(in the rows, 128 means zero)
Known rows, with every step that occurs:
ranu-kure-munan-vizo-limok: [125 146  95 126 136 159 145 138 149 118 208 122 155 119 146 139 145 126
  92 138 182 131  93 152  57 116 132 150]
munan-vizo: [127 153 130 109 137 158 174  92 120 152 142 100 117 124 123 141 116 142
 150 109 156 150  51 153 122  90 122  97]
limok-vizo-kure: [145 146 144 133 130  98 113 177 126 155  98 121 115 124 104 148 154  94
 109 177 141 104 187 122 172 137 127 147]
limok-vizo-zaduku: [103 129 144 172 133 112  94 130 104 166 121 125 113 120 127 122 100 105
 138 151 104 126 190 124 149 115 141 169]
zaduku-vizo: [ 88 142 156 150 154 110 143 114 139  92 138 139 106 139 105 129 142 188
 172 108 127 119  55 102 133  92 127 105]
lumuk-ranu: [ 85 139 185 117 141 176 126  87  71 113 113 167 115 122 126 146 125 160
 146 127 109 171 113 138 148 130 154 130]
munan-vizo-kure-ranu-lumuk: [125 110 125 153 110 151 130  90 172 114  92 138  97 163 100 144  91 172
 129 169 107 131 124 138 147 109  71 160]
bufufe-vizo-limok: [104 148  92 131 149 118 138 138  97 117 170 156 170  94 124 106 153 138
 144 209 171 118 113 111  88 152 155 163]
munan-bufufe-vizo-zaduku: [101 142  81 167 110 109 119  74 133 172 126 131 157 128 121 117 141 123
 166 160 132 145 131 133 127  92 151 133]
limok-bufufe-vizo-munan: [131 113 116 119 125 144 149 128 117  81 104 130 166 124 121  69 169 161
 109 117 113 106 104 119 150 165 134  86]
ranu-kure-munan: [ 96  94 109 138 116 139 130 107 162 111 178 132 125 135 175 141 123  90
 112  87 145 129 136 148  90 169 169 125]
lumuk-ranu-kure-munan: [ 80 100 133 135 113 165 123 102 147  96 172 141 126 144 174 152 136 109
 104  90 139 148 130 159  97 160 177 126]
limok-vizo: [114 128 172 128 157 134 128 167  68 152 120 107  83  98 130 131 103  80
 151 148 111 115 150 122 167 180 140 140]
limok-bufufe-vizo: [103 132 109 128 145 120 148 116  73 124 115 154 143  85 145  96 151 171
 162 182 156 116  88 127 122 131 180 101]
ranu-kure-munan-bufufe-limok-vizo: [128 132 168 117 157 122 108 208  90 175 144 102  87 131 151 132 133  37
 144 108  97 115 126 114 147 172 136 131]
vizo-kure: [149 147 120 129 121  91 122 130 149 148 101 148 135 127 100 143 151 122
 119 157 145 116 170 119 152 114 125 142]
ranu-kure-munan-bufufe-limok: [141 128 137 111 146 106 117 155 128 173 155 144 119 149 154 122 138  68
 155  65  95 135  92 108 110 136 129 113]
munan-bufufe: [158 150 109 117 130 148 151  84 131 190 134 123 111 103 122 145 132  72
 165  81 114 148  94 147 136 133 106  94]
kure-ranu: [135  99 134 113 125 135 122 108  92  98 123 121 108 113 120 136  38 157
 160 153 119 125 209 112 124 124 136 159]
munan-kure-vizo: [157 134  98 119  97  88 127 127 139 157  90  93 154  99 140 136 118 115
 109 144 161 160 115 147 125 145  97 113]
lumuk-ranu-kure: [ 85 175 140 100 137 168 107 120 127 139 171 133  90 138 128 151 165  93
 148 112 128 158 105 123 130 138 167 170]
vizo-kure-munan: [124  80 120 155 102 110 133 109 162 102 124 152 156 138 156 146 125 130
  82 122 151 119 176 156 109 145 147 106]
bufufe-limok: [124 129 171 106 172  80 114 162  76 156 126 170 115 133 132  97 109 116
 178 108  87 126 109  74 135 137 135 142]
ranu-kure-vizo: [135 134  58 117 103 110 110 152 164 147 111  79 116  97 150 123 138  66
 130 152 146 152 143 138 112 168 132 145]
limok-bufufe: [145 130 145 126 160 135 127 125  81 135 112 177 106  68 153 106 113 164
 123 114 117 113 125 137 118 114 143 117]
limok-vizo-munan-bufufe: [171 138 124 115 121 169 149 130 140 160 120  86 119 123 113 125 155  56
 121  62  87 129 109 144 166 169  83  82]
kure-munan: [103  66 131 152 119 133 146  88 130  98 142 151 141 121 173 133  91 127
 114  96 133 131 143 155  99 167 156  99]

Rows:
[127 105 148 145 109 152 130  81 160 107 104 141 112 167 102 130  82 174
 119 127  87 132 101 125 156 140  56 157] -> vizo-munan-kure-ranu-lumuk
[118 113 112 117 117 137 156 115 128  84 111 116 169 141 107  77 165 139
 127 121 116 117 104 110 159 182 131  94] -> bufufe-vizo-munan
[124 157  76 128 141 131 144 131 112 140 173 142 169  93 123 117 167 115
 144 190 169 126  97 125  87 144 140 145] -> munan-bufufe-vizo-limok
[158 119 142 101 106 129 125 120 106  90 123 108 157 136 112 129  84 194
 106 135 141 115 161 115 131 106 113 132] -> limok-bufufe-vizo-munan-kure-ranu
[148 148 160 125 142  78 100 208 113 161  97 131 115 138 107 135 156  92
 117 171 125 100 180 100 171 132 126 152] -> bufufe-limok-vizo-kure
[108  92 136 155 123 155 128  77 143 108  99 154  84 144 113 128  61 163
 154 155  82 133 127 126 145 145  83 167] -> kure-ranu-lumuk
[137 148 138 142 174 132 119 160 104 100 147 184 126  76 143 104 148 201
 104 138 139  96 101 125  83  85 131 136] -> zaduku-vizo-limok-bufufe
[153 141 157 108 154 105 124 164 127 149 125 139 127 160 114  97 157 109
 157  55  70 125  65  84 143 121  92  95] -> zaduku-vizo-munan-bufufe-limok
[121 120 150 135 132 136 147 126 164  59 119 118 141 161  93  92 163 172
 115  65  94 109  80 101 158 137  97  88] -> zaduku-vizo-munan
[148 146 113 125 155 162 127 155 121 120 173 156 133  81 169 118 148 163
  74 125 163 111 102 160  61  92 142 134] -> ranu-kure-munan-vizo-limok-bufufe
[126 156 133 147 128  82 123 140 175 113 109 143 130 152  86 146 179 171
 125 149 151 107 121 107 149  76 118 123] -> zaduku-vizo-kure
[117 111 124 129 119 165 178  83 138 122 153 101 137 135 156 148 109 147
 116  92 165 148  65 178  95 104 133  75] -> kure-munan-vizo
[ 90 134 116 164 104 156 115  78 161 139 157 116 143 159 146 146 127 148
 107 110 142 162 121 168  99  57 149 138] -> lumuk-ranu-kure-munan-vizo-zaduku
[163 136 150  99 150 109 124 160 116 165 122 141 129 148 121  95 143  85
 153  59  67 129  90  90 145 140  96 104] -> vizo-munan-bufufe-limok
[157 112 121 118 108 113 109 129 126 102 104 122 122 130 102 150  71 159
 129 180 137 113 242 113 134  99 127 167] -> vizo-kure-ranu
[161 116 151  99 104 129 124 112 118  96 130 103 146 146 103 140  67 172
 110 113 128 123 173 110 139 115  97 143] -> vizo-munan-kure-ranu
[153 112 139 120 115 117 103 162 110 105 101 102 110 127 105 154  73 139
 122 193 134 103 252 114 148 115 129 170] -> limok-vizo-kure-ranu
[138 140 181 113 168 117 115 202  65 185 122 111  85 117 134 124 122  53
 162 121  87 117 123 105 164 164 123 129] -> munan-bufufe-limok-vizo
[160 124 118 110 105 130 125 126 135 107 111  98 125 140 101 160  80 170
 123 174 155 120 207 129 126  71 120 149] -> munan-vizo-kure-ranu
[118 139  81 113 102 137 103 145 149 132 104  88 116 106 149 135 150  85
 122 155 140 170 138 148 119 159 140 145] -> lumuk-ranu-kure-vizo
[107  81 102 158  97 106 140 108 155  95 123 145 173 140 155 139 144 139
  96 154 170 118 158 154 109 148 166  97] -> bufufe-vizo-kure-munan
[142 118  97 108  95 155 119 150 171  86  97  82 149 138 124  97 169 102
  81  98 104 143 137 133 146 185 105 117] -> lumuk-ranu-kure-vizo-munan
[155 164 115 119 116 116 145 125 162 153 113 115 138 141  98 155 162 137
 110 149 172 128 121 144 141  75 114 117] -> munan-vizo-kure
[102 130  99 166 105 136 121  82 171 150 161 110 142 153 146 138 119 134
 112 107 146 149 126 161  96  63 143 138] -> ranu-kure-munan-vizo-zaduku
[144 127 148 128 143  89 119 161 140 152 130 151 132 161 137 127 153 111
 144  78 100 125  88 106 119 106 114  95] -> zaduku-vizo-kure-munan-bufufe-limok
